Each row comes from the steps of one walk. Every step used is in the known rows, and no mark comes twice. Write the walk behind each row, first mark first.
Known rows
zararu -> rafu -> gelek -> ganav: [-14.0  10.5   7.7  17.6 -59.0  -7.1 -31.3   8.4  -9.5  -6.2  17.4   1.8
   5.1  15.0  12.9 -40.7 -28.7   8.8  -8.5]
ganav -> gusi: [  5.3 -10.0   9.4 -21.6 -59.7 -29.9 -29.0  13.0   5.5 -25.9  11.7  11.3
  27.3  13.1   6.7 -29.8   3.2   4.0  -6.3]
zararu -> rafu: [  0.1  -8.3  15.4  -0.9 -32.3  -2.8 -28.3  -1.6  -2.1 -27.9 -14.5   9.9
  13.5  10.2   2.4 -36.3  -6.9  21.5  -5.6]
rafu -> pofos -> ganav -> budu: [-12.8   0.1  20.3  -5.2 -66.2 -31.3 -17.9  15.7  -4.0  -5.9 -28.8 -13.1
  14.4  28.1  47.8 -42.2  -7.6 -14.1  -8.0]
rafu -> pofos -> ganav -> zararu: [-10.2  20.1  35.0  -1.7 -66.7 -44.5 -42.4  27.3 -14.4 -12.4 -14.7 -15.0
  12.1  15.3  44.1 -33.9   8.2 -43.0  -4.4]
gelek -> ganav -> gusi: [  3.3   3.7   0.5 -16.8 -75.4 -39.8 -23.2  16.9  -0.3 -13.2  35.4  -2.7
  23.1  16.7  20.9 -28.5 -17.5  -0.6  -3.4]
budu -> ganav -> gusi -> rafu: [  5.0 -19.1  18.6 -20.0 -57.3 -23.8 -24.6  -8.1   2.6  -7.0  55.1   9.5
  28.5  15.8  14.7 -26.6 -18.6  18.5 -35.3]
gelek -> ganav -> zararu: [  5.5  26.8  11.5  -4.8 -51.6 -47.4 -36.3  19.1  -3.1  -0.8  15.7 -18.3
  18.0  18.9  39.6 -25.7  -5.2  -9.1  -5.5]
gusi -> rafu -> pofos: [ -5.3  -9.9  30.7   8.7 -44.9 -34.1 -22.5  -6.2  -2.8 -11.1   9.9  10.5
  19.2  25.2  18.1 -43.6  -7.3  -2.3 -16.9]
gusi -> rafu -> gelek -> ganav -> zararu: [ -9.0  17.9  17.7   5.7 -54.0 -52.0 -39.0   7.2  -3.0   2.8  41.3  -9.8
  20.2  28.1  39.8 -32.6 -21.4 -20.9 -28.2]
zararu -> rafu -> lemib -> ganav -> gusi: [-13.2 -11.9  -2.1 -34.6 -62.1 -35.4 -25.4  13.0   8.2 -19.1   6.9  15.5
   4.6   1.5  -7.3 -38.0 -19.2  18.7  12.7]
pofos -> ganav: [  3.7   1.7  11.1  -0.3 -45.9 -31.3 -27.2  12.5  -1.6 -12.4  -7.0  -5.2
  15.1  18.3  23.4 -32.7  -5.8 -15.8 -11.9]
budu -> ganav -> zararu: [  9.0  13.8  24.7  -7.9 -41.8 -18.7 -46.1  11.7  -1.1  15.2  22.5 -11.6
  17.1   9.0  29.0 -22.8   7.0   6.9 -22.1]
gelek -> ganav -> zararu -> rafu -> lemib: [-13.2  30.9  10.9 -29.1 -51.6 -38.0 -32.9  23.1   4.2  -7.3   6.1   1.1
   6.7  11.9  32.9 -34.1 -19.1   9.7   6.5]
zararu -> rafu -> lemib: [ -9.5   0.7   9.7 -23.4 -33.8 -13.8 -26.6   9.7  12.4 -15.7 -11.8  25.8
   7.8   9.8   3.7 -42.7 -10.7  30.4   5.0]
pofos -> rafu: [  9.1 -14.8  19.8 -20.1 -28.7 -10.1 -21.0  -0.1   0.6 -27.8  11.5  13.8
  23.1  14.0   9.9 -40.9 -11.5   9.9 -20.9]
gusi -> rafu -> gelek -> ganav: [ -7.1   3.6   7.5  15.0 -52.3 -41.2 -24.8  -2.4  -0.1   8.2  43.7   1.3
  16.7  29.8  23.6 -40.2 -32.6  -3.2 -27.2]
zararu -> rafu -> pofos -> ganav -> budu: [-22.1  -4.3  26.0  -6.1 -64.6  -7.4 -15.8   8.2 -11.7 -27.3 -40.2  -9.6
   8.4  21.7  40.9 -44.0 -19.0  -0.9  -4.9]
pofos -> rafu -> lemib: [  0.1  -4.4  15.5 -45.2 -30.6 -23.0 -19.1  11.8  16.4 -12.5  12.9  29.1
  15.9  14.0   9.7 -47.0 -15.0  19.5 -11.0]

Write each row's walk
[ -3.9  21.2  16.8  -5.7 -51.2 -26.1 -35.5  11.3 -10.6 -23.6   4.6 -14.8
  12.8  11.7  31.5 -27.2 -14.6   2.0  -2.6] : gelek -> ganav -> zararu -> rafu
[-16.3  25.4  32.4   4.0 -70.8 -27.6 -36.7  17.6 -19.8 -15.6   2.0 -13.0
   6.2  12.1  37.3 -35.3 -11.8  -8.1   6.0] : gelek -> ganav -> zararu -> rafu -> pofos
[-17.8   2.7  29.6  10.3 -64.7 -10.2 -27.2  10.5 -18.9 -29.4 -22.3   0.9
   2.0   9.6  21.5 -42.6 -13.7 -13.9   0.0] : zararu -> rafu -> pofos -> ganav
[  2.7 -29.9   3.4 -12.9 -53.2 -52.8 -21.3  -9.1   2.5 -18.6  32.6  -1.6
  22.5  17.9   4.5 -30.7 -18.7  -4.1 -15.9] : lemib -> ganav -> gusi -> rafu
[ -8.8   6.0  25.0  11.2 -65.5 -30.0 -29.2  19.5 -10.5  -6.8  -9.7  -3.3
   8.1  17.0  27.5 -41.1  -3.7 -27.1  -3.4] : rafu -> pofos -> ganav
[  1.1  -7.4   4.8 -18.0 -67.6 -52.2 -14.9  -0.7   0.5 -20.9  50.1   1.2
  29.1  24.1  23.4 -29.9 -31.3   0.3 -18.5] : gelek -> ganav -> gusi -> rafu
[ -9.4 -17.4  12.5  -8.0 -61.9 -34.6 -30.4   1.7   5.3 -21.5  36.7  20.3
  29.2  21.8   6.5 -37.9 -14.4  -9.1 -28.9] : ganav -> gusi -> rafu -> gelek
[-13.2   9.9  25.1   0.9 -46.2  -8.7 -51.0  13.8  -6.1 -22.2  -8.0   3.8
  13.5   9.8  14.1 -34.7   1.4  -6.8 -12.4] : ganav -> zararu -> rafu -> gelek
[ -8.6 -25.5   2.0  -1.9 -64.8 -47.2 -30.6  -2.3   0.8  -9.1  39.9   4.7
  17.8  18.3   0.9 -36.8 -22.6 -14.8 -22.8] : lemib -> ganav -> gusi -> rafu -> gelek
[-14.6  10.4  39.2  -0.4 -54.4 -16.0 -42.9  13.4 -14.0 -29.4 -20.4   1.5
  11.1   8.2  22.9 -37.1   5.0  -6.2   3.5] : ganav -> zararu -> rafu -> pofos
[-22.3  -4.5  28.1 -13.1 -89.4 -17.7 -27.0  18.5 -18.8 -48.1  -7.0   6.1
  10.9   7.0  19.1 -38.3 -16.2 -20.3   1.8] : zararu -> rafu -> pofos -> ganav -> gusi
[ -4.1 -17.6   2.3 -57.8 -58.2 -43.6 -19.0  15.7  11.6 -17.8  30.9  20.2
  13.2   6.4  -0.7 -42.5 -22.5   9.0  -3.9] : pofos -> rafu -> lemib -> ganav -> gusi
[ -5.0  14.3   4.0  17.5 -61.4 -29.0 -33.1  15.1  -0.9  17.0  28.9  -1.9
   9.6  21.6  18.4 -38.6 -17.9  -3.7 -13.1] : rafu -> gelek -> ganav
[-11.5  -2.3   1.7  -2.3 -53.2 -39.3 -12.5  -5.0   5.7  10.9  25.6  -8.8
  22.9  41.6  43.6 -41.2 -37.3   8.1 -32.6] : gusi -> rafu -> gelek -> ganav -> budu
[ -2.9 -15.4  11.4 -21.8 -62.9 -48.0 -18.8   1.9  -1.4 -38.2  23.9   2.8
  29.7  21.2  26.0 -30.3 -21.1 -23.0 -25.5] : pofos -> ganav -> gusi -> rafu
[-17.3  21.0  18.8 -31.5 -47.5 -35.8 -38.0  24.8   2.7 -23.6 -19.1   3.4
   7.2   8.3  33.6 -34.6  -8.9  -8.6  -0.2] : pofos -> ganav -> zararu -> rafu -> lemib
[ -2.8  -5.9   9.2 -23.8 -26.8 -46.0 -19.5  -1.2  21.0   0.5  13.5  23.7
  19.7  25.3  15.0 -42.8 -13.7  16.3 -15.3] : gusi -> rafu -> lemib
[ -6.5 -12.0   7.4 -46.8 -52.2 -53.5 -20.2   7.9  20.6 -19.9  29.7  30.5
  28.5  21.6  12.3 -38.4 -15.3  12.4 -12.8] : ganav -> gusi -> rafu -> lemib
[ -9.0 -25.3  19.5  -3.4 -73.0 -55.4 -22.6  -2.1  -7.3 -15.0  28.0   0.8
  16.3  18.4   7.5 -38.3 -16.5 -12.9  -7.4] : lemib -> ganav -> gusi -> rafu -> pofos
[ -8.7 -15.8  34.1 -12.9 -76.3 -24.3 -25.3  -1.0  -7.0  -3.1  53.0  11.3
  22.2  15.4  19.7 -34.5 -17.3   7.3 -27.6] : budu -> ganav -> gusi -> rafu -> pofos
[ -6.3 -17.8  -4.4 -31.5 -31.1 -59.5  -7.6 -10.3  23.9  16.3  -1.8  -1.2
  13.9  33.3  25.7 -44.0 -24.8  23.1 -14.2] : gusi -> rafu -> lemib -> ganav -> budu
[ -9.7  18.9  23.9 -29.4 -42.8 -10.4 -42.9  15.3   4.9   4.3  12.1   9.5
   5.9   2.2  23.3 -31.5  -7.0  30.3  -9.6] : budu -> ganav -> zararu -> rafu -> lemib
[ -5.0 -10.2  12.7 -42.3 -58.8 -35.4 -22.3   3.0  17.7   6.6  58.4  24.6
  22.4  15.2  16.1 -33.2 -22.2  27.5 -26.2] : budu -> ganav -> gusi -> rafu -> lemib
[-14.7 -13.8  11.8  -9.1 -72.8 -44.0 -28.3   7.6  -1.0 -27.0  33.7   8.9
  24.1  21.2  21.3 -35.7 -23.2 -32.1 -32.3] : pofos -> ganav -> gusi -> rafu -> gelek
